What can hang from each mark
lepusa: nosiv
rusova: domu
subes: gifebe tegaz
domu: rusova
gifebe: ruzaro subes
nosiv: munu
munu: dunuvur nosiv
lidoli: dunir
tegaz: lidoli subes
dunuvur: dunir lepusa mivo munu
dunir: dunuvur lidoli
miragod: domu lidoli

Each row was made from one small tree. The marks that hang from a mark follow it in brackets, in alphabetical order. Every link used is in the known rows. Write each row's tree.
Known rows
subes[tegaz]: [  3  -5   0   7   0  -7   0   2  -4   6   3   5  -2   1   0  -3   6   2
   1 -10   1   7  17   0 -10  -3  -2]
subes[gifebe[ruzaro] tegaz[lidoli]]: [ -1 -19   0   5  -6   3 -11   8   1  13   1   6   1 -10  -3 -10  11  -1
 -16  -7  -9   6  27   2 -22  -7   6]
munu[nosiv]: [ 9 -3  9 11  4  7 -5 -1 -5  3  2  2 -4 -8  6  3  1 11 -9  1 -3 12  6 -3
 -9  8 -3]
gifebe[ruzaro subes[tegaz[lidoli[dunir]]]]: [ 11 -18   7   2   4  -2 -12  -1  20   6  -1 -10  -4 -11  -2 -10   3  -2
  -7 -10 -13  -2  12  18 -14  -3   7]
miragod[domu[rusova] lidoli[dunir[dunuvur[lepusa]]]]: [ -3   3  -1  -5  -2   7   2   5  -6  -5 -11  19  13 -23  -3   3 -12  23
   0   6  -3  -6  20  14 -11  -5  -3]
tegaz[subes[gifebe]]: [-1 -2  2 -7  1 10 -8  6 -4 11  5 10  2 -3 -2 -7  8  2 -4 -3  9 12 14  0
 -7  0 -8]
nosiv[munu[dunuvur[dunir]]]: [ -5 -11  -1  15   6   7  -1   7  15  -1   3   0  -1 -11   6   8  -5  11
   0  12  -1   4  19   0  -7   1 -11]
dunuvur[dunir lepusa[nosiv] mivo munu]: [ 14 -10   0   6   5  -7 -10  16  40   2   1  -5   2 -36  18  -6 -17  16
  -8   1  -7  -2  16   2  -5   1 -27]
subes[tegaz[lidoli[dunir[dunuvur]]]]: [  0  -7  10   8  -4  -2  -5  14  -4   0   3   2  -3  -8 -14  -6  -3  11
  -1 -11  -9   3  17  13  -9  -7  -9]
lidoli[dunir[dunuvur]]: [  3  -4  11   9   4   5  -7   9  -2  -5  -4  -1 -10 -13  -7  -4 -13  14
   2  -3  -1  -2  11  17   5   2  -8]
gifebe[ruzaro subes[tegaz[lidoli[dunir[dunuvur]]]]]: [  8 -13  11   5   0  -1 -10   3  15   3   1 -13  -4 -14  -8  -6  -3   5
  -8  -8 -16  -2  16  24  -8  -4   8]
gifebe[subes]: [  9  -5   5  -1   4   1  -8 -10   6   3   5  -2  -2  -3  12  -3  -1  -1
   3  -2  -3   2   3   6   0   3   3]
gifebe[ruzaro subes[tegaz[lidoli]]]: [ 10 -14   6   1   0  -1  -9  -6  16   9   4  -8   0  -6   0  -5   5  -4
  -7  -7 -13   2  12  12 -16  -5  13]
lepusa[nosiv[munu[dunuvur]]]: [ -6  -5   5  14   4  12  -6   3   7   5   3  -6  -6  -4   7  11   6  14
  -1  12   4   5  22  -6  -4   6 -16]
tegaz[lidoli subes]: [  5   2  12 -10  -1  15  -9   5   0   6  11   6   1   3 -12  -3   0   3
   2  -2  -1  10  -2   5 -14  -5 -11]
rusova[domu]: [ 8 -5  6  2  2  8  0 -5 -1  4  7  6 -1  4 12 -6 -8  0 -1  0 -8 -4  3  9
 -5  1  1]
miragod[lidoli]: [  7  -2  -3   3   2   1  -2  -3 -10   0  -7  17   2  -7   0  -2   3   5
   8   4  -8   6   4   3 -11  -3   2]
tegaz[lidoli subes[gifebe]]: [ -2  -4   7 -11  -4  16 -13  10  -4  10  11  12   5  -2  -9  -7   7   2
  -6  -2   0  12   9   1 -15  -5 -10]
lidoli[dunir[dunuvur[lepusa[nosiv] mivo munu]]]: [ 14  -5  12   6   4   0 -14  18  23  -4  -2 -13  -7 -31  -2  -6 -20  23
  -3  -1  -5  -7  17  17   6   3 -25]
lepusa[nosiv[munu[dunuvur[dunir]]]]: [-10  -7   0  16   5   8  -5   8  16   4   2  -2  -3 -12  12   9   2  16
  -4  11   2   6  23  -6  -4   4 -19]
subes[gifebe]: [ -1 -12  -1   4  -1   6  -9   3  -7   8   1  11  -1  -8   9  -8   5   2
  -6  -1   2   6  17  -3  -5   2  -2]
nosiv[munu]: [  1  -8   5   6   8   5  -8  -4   8   5   7  -4  -8   0   0   0  -4   2
   1   8   2   3   6   0  -6   4 -14]
miragod[domu lidoli[dunir[dunuvur]]]: [ -3  -1  -1   5  -5   2   1   8 -13  -6 -10  21   5 -19  -9   2 -13  25
   0   7  -7  -5  17  16  -2  -8   3]
nosiv[munu[dunuvur[lepusa mivo]]]: [  8  -9   5   9   3   9  -5   6  19   0   5  -7   2 -19   3   5 -11  11
   3  13  -4   1  20   1  -7   4 -12]
subes[gifebe tegaz[lidoli]]: [ -5 -13  -1   4  -8   0  -7  11  -8  11   7  12   5  -6   0  -9  13   0
 -10  -9  -6  10  25  -4 -17  -7  -4]
nosiv[munu[dunuvur[dunir mivo]]]: [  2  -9  -3  14   5   4  -2   8  21   0   4  -2   0 -18   3   8 -10  10
   2  12  -5   1  24   1  -7   2 -11]
dunir[dunuvur[lepusa mivo munu] lidoli]: [ 20  -1  13   2   4   3  -4  18   2  -6   6 -12   0 -26 -13  -4 -24  22
  -3  10 -15   6   9  23   4  -1 -10]

Write each row's tree
[  9  -2  10   8   3   1  -9  10   4  -3  -1  -3  -9 -19 -12  -4 -17  13
   4  -3  -6  -6  17  18   5   3  -8]	lidoli[dunir[dunuvur[mivo]]]
[  9  -6   9  16   1  15   1  10   0  -6  -2   1   6 -21  13   9  -2  23
 -10   5  -3  14  17  -3 -10   7  -1]	munu[dunuvur[lepusa] nosiv]
[  1 -24   1   7  -2   2 -13  13   7   9  -5   4  -3 -16  -5 -15   9   1
 -15 -11  -9   2  28   8 -20  -6   0]	subes[gifebe[ruzaro] tegaz[lidoli[dunir]]]
[  8  -1  15   5   6   7  -4  20  -3  -3   3 -13  -3 -20  -3  -4 -13  28
  -9  10  -9  11   8  16   6   1 -17]	dunir[dunuvur[lepusa[nosiv] munu] lidoli]
[  2  -7   0  21   3   9   3  12   3  -5  -3   6   3 -20  13  11   0  22
 -11   4  -5  14  21  -2 -10   5  -1]	munu[dunuvur[dunir] nosiv]
[  8  -6   0  13   4   4   5  17   1  -5   0   5   3 -21  -1   3  -8  17
   2   8 -12   9  22   7  -5   1   1]	munu[dunuvur[dunir[lidoli] mivo]]
[  3  -9   8 -10  -3  19 -16   7   4  12   5   6   1  -7 -10  -8   5   0
 -11   0  -3   9  11   6 -18  -4  -1]	tegaz[lidoli subes[gifebe[ruzaro]]]
[ 10   5  13   6   2   4  -1  12 -17  -1   6  -5  -4 -14 -19  -1 -15  15
   2   8 -14   8  13  17   5   3   2]	dunir[dunuvur[mivo] lidoli]
[ 23 -12   1   9   8  -5  -8  16  35  -2   2  -6   4 -41  15  -3 -20  17
 -16   1 -12   4  10   4 -10   3 -20]	dunuvur[dunir lepusa mivo munu[nosiv]]
[  1 -11   6  10   4  12  -4   5  13  -2   3  -5   1 -12   7   5  -7  12
   1  13   0   5  15   0  -7   3 -12]	nosiv[munu[dunuvur[lepusa]]]
[  7  -4   5   6   2   2  -4  11  -4  -8 -13  10   2 -24  -5  -8 -12  18
   5   3 -11   1   9  16  -3  -2  -6]	miragod[lidoli[dunir[dunuvur[lepusa]]]]
[ 14 -14   3  11  10   0  -5  15  27  -4  -1  -3   3 -33  20  -4 -15  19
 -19   1  -7   8   4   3 -10   2 -20]	dunuvur[dunir lepusa munu[nosiv]]
[ 23  -5   4   7   7  -2 -10   3  15   1   5  -8  -5 -17   0   5  -7  12
 -10   2  -6   3   9   6  -8   4 -11]	dunuvur[mivo munu[nosiv]]
[ 11  -8   7   2   6   3 -12   7  21   2   1  -7  -3 -16  16  -5  -6  15
  -7   1   1   1   5   1  -4   1 -24]	dunuvur[lepusa[nosiv] munu]
[ -2   1  17   9   5  11  -4  16  -7   3   5 -13  -2 -18  -5  -3 -13  23
  -6  16 -10  14  11  10   5   6 -18]	dunir[dunuvur[lepusa[nosiv[munu]]] lidoli]
[  7  -7  13   7   6   4 -12  17  16  -6  -4 -11  -8 -24   3  -6 -16  24
  -6  -1  -1  -4  12  16   6   2 -26]	lidoli[dunir[dunuvur[lepusa[nosiv] munu]]]
[ 11  -8  10   0  -3  -6  -8  11  17   1   9 -10   6 -24  -4  -7 -10   8
  -1 -10 -17  -1  18  18  -4  -3  -6]	gifebe[subes[tegaz[lidoli[dunir[dunuvur[lepusa mivo]]]]]]
[  9  -3   6  10  -2   8  -4  11  12   0   0  -1   4 -23  11   5  -4  19
   2   5  -3   2  27  -4  -4   5  -8]	munu[dunuvur[lepusa[nosiv] mivo]]
[  5  -8   4  -2  -1  -4  -5  -3   5   7  11  -1   4  -1   2  -3   7  -2
  -1  -9 -10   6   9   5 -11  -5   1]	gifebe[subes[tegaz[lidoli]]]
[  4  -8   2  10   6  -2  -9  12  36   8   4  -6   1 -34  17  -5 -16  11
  -6   7  -7   2  19  -6  -5   7 -27]	dunuvur[dunir lepusa[nosiv[munu]] mivo]
[  0  -2   4  12   2   8  -8   3  13   7   5  -8  -4  -9   2  11   3  13
   1  13   0   2  26  -5  -4   7 -16]	lepusa[nosiv[munu[dunuvur[mivo]]]]
[ 11 -12   2   4   4  -6  -7  -9  15   9   0  -9  -3  -5   5  -4   5  -4
  -5  -7  -6   2  16  12 -10   0  14]	gifebe[ruzaro subes[tegaz]]
[ 24 -11   4   9  13  -3  -3  23  22  -4   2  -8   5 -41   7  -7 -19  22
 -17   6 -19  13   7  10  -9   3 -18]	dunuvur[dunir[lidoli] lepusa mivo munu[nosiv]]
[  3 -17   4   9  -7   0 -14  18   6   8  -1  -1  -2 -25 -15 -10  -1   6
 -14  -9 -15  -1  37  15 -15  -5   2]	subes[gifebe[ruzaro] tegaz[lidoli[dunir[dunuvur[mivo]]]]]
[ -2 -13   1  14   6   8  -1  12  23  -3   2  -1   3 -21  13   3 -12  14
  -2  12  -3   5  18  -1  -8   2 -15]	nosiv[munu[dunuvur[dunir lepusa]]]
[ 15   1  14   4   4   3  -6  21   4  -1   6 -15  -1 -27  -8  -3 -18  26
  -7  10 -14   7  13  17   6   2 -17]	dunir[dunuvur[lepusa[nosiv] mivo munu] lidoli]
[ 11 -15  12   4   0   0 -11   7  21   2   0 -14   0 -23  -3 -10  -9   7
  -9  -9 -17  -2  15  23  -9  -3   5]	gifebe[ruzaro subes[tegaz[lidoli[dunir[dunuvur[lepusa]]]]]]
[ 18 -10  -1   5  12  -6  -3  15  16  -2   3  -3  -3 -23  -2  -6 -16  12
  -4   5 -14   5   7  14  -5  -3 -14]	dunuvur[dunir[lidoli] mivo munu]
